Every row comes from one small tree of marks. Brackets hold a mark, then the marks that hang from it, in alphabetical order. Every link used is in the known rows. Which tree was each row made from?
Known rows
[M [T S] [Y Q]]: -1.80 +2.70 -4.40 -3.18 -0.08 -1.37 -5.40 -1.39 +0.60 +2.98 +3.53 +1.97
 -2.64 -2.25 +4.69 -0.38 +3.25
[M T [Y Q]]: -2.13 +2.59 -3.43 -3.23 +0.47 -2.69 -5.56 -2.20 +0.07 +2.91 +3.14 +3.42
 -0.80 -1.81 +2.58 -1.15 +3.54
[X [Q Y]]: -1.94 -0.17 -6.70 -4.55 -1.01 -5.95 -3.28 -1.41 -3.15 +2.91 +2.03 +0.54
 +1.57 -0.72 +3.64 -1.21 +0.48
[Z [Q Y]]: -1.00 -0.18 -5.75 -3.06 +0.49 -3.39 -3.39 +0.05 -2.79 -0.27 +3.02 -0.60
 +1.29 -1.50 +2.64 -1.05 -0.80
[Z [Q F [P M] T Y]]: -1.62 +1.08 -3.58 -3.54 -0.65 -3.67 -2.35 -4.39 +1.03 -2.91 +4.37 -0.82
 +3.82 -0.57 +2.44 -0.46 -1.32
[X [Q P]]: -1.68 -0.95 -5.43 -4.98 -1.07 -5.42 -3.50 -1.62 -1.46 +3.63 +2.27 +0.41
 +1.67 -0.67 +3.02 -2.88 +0.27
[M [T S] [Y [Q F]]]: -2.31 +3.00 -2.86 -1.82 -0.14 -2.13 -6.03 -3.63 +1.80 +1.94 +3.85 +1.84
 -2.17 -1.33 +5.20 +2.39 +3.08
[Y [Q F]]: -1.92 -0.19 -2.24 -1.16 -0.26 -5.43 -6.43 -3.81 +0.00 +2.99 +3.54 +0.67
 +0.41 -0.69 +1.82 +3.49 +0.56
[P M Q]: -2.39 -0.52 -4.27 -3.50 -1.34 -4.04 -5.65 +0.27 -0.22 +3.48 +2.95 +0.35
 +3.14 -0.82 +2.18 +3.31 +2.53
[Y [Q P]]: -1.59 -0.55 -4.34 -3.16 -0.24 -5.45 -4.80 -3.21 +0.25 +2.94 +3.43 +0.78
 +0.75 -1.39 +1.31 -1.91 +0.07
[P [M [T S]]]: -1.98 +0.36 -4.56 -4.02 -1.45 +3.86 -4.87 -0.37 -0.23 +2.46 +2.62 +0.06
 -0.23 -1.45 +4.71 +1.42 +2.40
[P M]: -2.08 -0.53 -4.32 -3.05 -0.79 -1.00 -5.20 -0.97 -1.56 +2.39 +1.78 +0.30
 +1.99 -1.05 +2.14 +1.81 +1.45
[Y Q]: -1.59 -0.57 -3.88 -2.56 -0.07 -4.62 -5.81 -1.63 -1.02 +4.04 +3.10 +0.72
 +0.15 -1.34 +1.34 +1.15 +0.82
[Y [Q [P M] [T S]]]: -1.33 +0.18 -4.16 -4.44 -1.36 -3.16 -4.11 -3.24 +2.30 +2.46 +4.64 -1.12
 +0.74 -1.40 +2.94 +0.10 +0.39
[M Y]: -2.26 +1.19 -4.56 -2.82 +0.72 -4.25 -4.63 -1.80 -2.04 +1.28 +1.89 +1.66
 +0.57 -1.62 +2.63 -0.62 +2.36
[X Q]: -1.91 -0.75 -5.14 -4.42 -0.97 -4.53 -4.71 -0.19 -2.87 +4.72 +1.83 +0.71
 +1.36 -0.53 +3.19 -0.14 +0.95
[P [M T] [Q Y]]: -2.76 +0.91 -5.34 -4.86 -1.92 -2.17 -4.26 -1.26 +0.07 +1.72 +3.68 +1.68
 +2.69 -1.08 +3.03 +1.02 +3.22

Which tree is each row?
-2.01 -0.05 -1.58 -2.94 -0.64 -6.61 -4.62 -6.55 +2.00 +1.23 +4.78 +0.41
 +1.50 -0.74 +0.92 +0.42 -0.31
[Y [Q F P T]]
-2.93 +1.50 -4.70 -3.34 -2.54 -1.30 -4.84 -2.45 +2.00 +0.47 +4.17 +0.06
 +1.13 -0.79 +5.57 +4.34 +2.75
[P [M [T S]] [Q F Y]]
-1.86 +0.06 -2.15 -2.43 -0.84 -4.41 -5.47 -4.39 +1.20 +2.30 +4.90 -1.07
 -0.48 -0.99 +3.06 +4.06 +0.26
[Y [Q F [T S]]]
-1.78 +0.28 -3.92 -4.95 -2.28 -3.67 -3.47 -3.80 +1.79 +1.98 +3.46 -1.25
 +2.00 +0.01 +5.17 +1.36 +0.42
[X [Q F [P M] [T S]]]
-2.27 +2.12 -4.89 -3.72 -0.07 +0.59 -4.46 -1.11 -0.81 +1.09 +2.68 +1.59
 -1.70 -2.10 +5.02 -0.97 +3.36
[M [T S] Y]
-1.22 +1.10 -2.28 -3.06 -0.55 +1.80 -4.47 -2.17 +1.66 -0.30 +3.54 +0.80
 +2.45 -0.54 +3.16 -0.06 +0.40
[Z [Q F [P [M T]]]]
-2.13 +2.44 -3.05 -3.69 +0.17 -5.13 -5.13 -3.02 +0.87 +2.47 +3.46 +1.83
 +1.38 -1.28 +1.80 +0.85 +2.70
[P [M [Y [Q T]]]]
-2.40 +2.54 -3.29 -3.17 -0.70 -3.44 -3.62 -5.45 +2.55 -1.66 +3.56 -0.29
 +1.43 -1.09 +4.51 +0.75 +1.68
[Q F [P [M Y]] [T S]]
-1.76 +0.14 -2.59 -2.99 -1.10 -5.28 -4.38 -5.77 +2.60 +1.22 +5.17 -1.22
 -0.20 -1.12 +2.89 +1.19 -0.43
[Y [Q F P [T S]]]
-2.23 +2.31 -1.85 -2.75 +0.17 -8.30 -4.47 -7.18 +2.46 +0.16 +4.48 +1.75
 +1.20 -0.98 +1.69 -0.73 +1.13
[M [Y [Q F P T]]]
-1.48 +0.39 -3.47 -3.48 -0.28 -5.30 -2.08 -5.06 +0.21 -3.22 +4.67 -0.90
 +2.48 -0.87 +2.13 -1.85 -1.91
[Z [Q F P T Y]]
-2.23 -0.37 -2.99 -3.38 -1.15 -3.22 -3.31 -5.56 +1.31 -0.59 +4.38 -1.68
 +0.54 -1.06 +3.29 +0.53 -0.46
[Q F P [T S]]
-2.13 -0.29 -2.77 -4.96 -1.42 -6.64 -3.45 -5.39 +0.17 +2.01 +3.50 +0.15
 +2.68 -0.05 +2.61 -0.82 -0.19
[X [Q F P T]]
-2.81 +2.43 -2.76 -3.08 -1.08 -5.58 -5.08 -2.75 +2.71 +0.34 +4.16 -0.10
 +1.95 -0.80 +4.83 +5.26 +3.59
[P [M Y] [Q F [T S]]]
-1.73 +2.00 -4.08 -3.50 +0.26 -5.38 -4.59 -2.50 +0.45 +2.10 +4.24 +0.13
 -1.47 -2.03 +3.47 +0.47 +2.07
[M [Y [Q [T S]]]]
-2.44 +1.42 -5.06 -3.33 -1.96 +0.83 -3.20 -5.00 +1.85 -1.62 +3.39 +0.13
 +0.65 -0.85 +5.45 -0.13 +1.10
[Q F [P [M [T S]]] Y]
-1.10 +1.86 -4.86 -3.16 -1.24 +1.58 -2.98 -2.39 +2.04 -2.46 +3.99 -0.74
 +0.97 -1.01 +5.89 -0.51 -0.05
[Z [Q F [P [M [T S]]] Y]]
-2.81 -0.38 -3.16 -4.89 -1.53 -4.69 -4.90 -1.13 +0.37 +2.88 +3.94 +0.17
 +3.63 -0.96 +1.33 +2.99 +2.44
[P M [Q T]]
-1.06 +2.80 -3.19 -3.06 +0.07 -2.71 -3.31 -2.87 +2.45 -2.49 +4.27 -0.92
 +1.65 -1.10 +5.02 +0.29 +0.64
[Z [Q F [P [M Y]] [T S]]]
-2.40 +0.20 -4.52 -3.67 -1.40 -4.88 -2.22 -6.88 +0.84 -2.49 +4.47 -1.67
 +0.62 -1.21 +3.64 -0.51 -0.93
[Q F P [T S] Y]
-2.10 +0.27 -5.33 -5.04 -2.03 -6.84 -2.07 -5.60 +0.43 -0.14 +4.16 -1.43
 +1.19 -0.41 +5.08 -1.10 -0.76
[X [Q F P [T S] Y]]
-1.79 -0.19 -4.55 -4.93 -1.38 -1.10 -3.12 -2.98 +0.92 +0.64 +3.45 -1.55
 +1.47 -1.40 +3.26 -0.81 +0.30
[Q [P M] [T S]]
-1.53 +3.46 -2.55 -2.69 +0.36 +0.03 -4.12 -2.24 +1.89 -1.53 +3.06 +2.14
 +2.19 -0.80 +4.25 -1.22 +2.03
[Z [Q F [P [M T Y]]]]
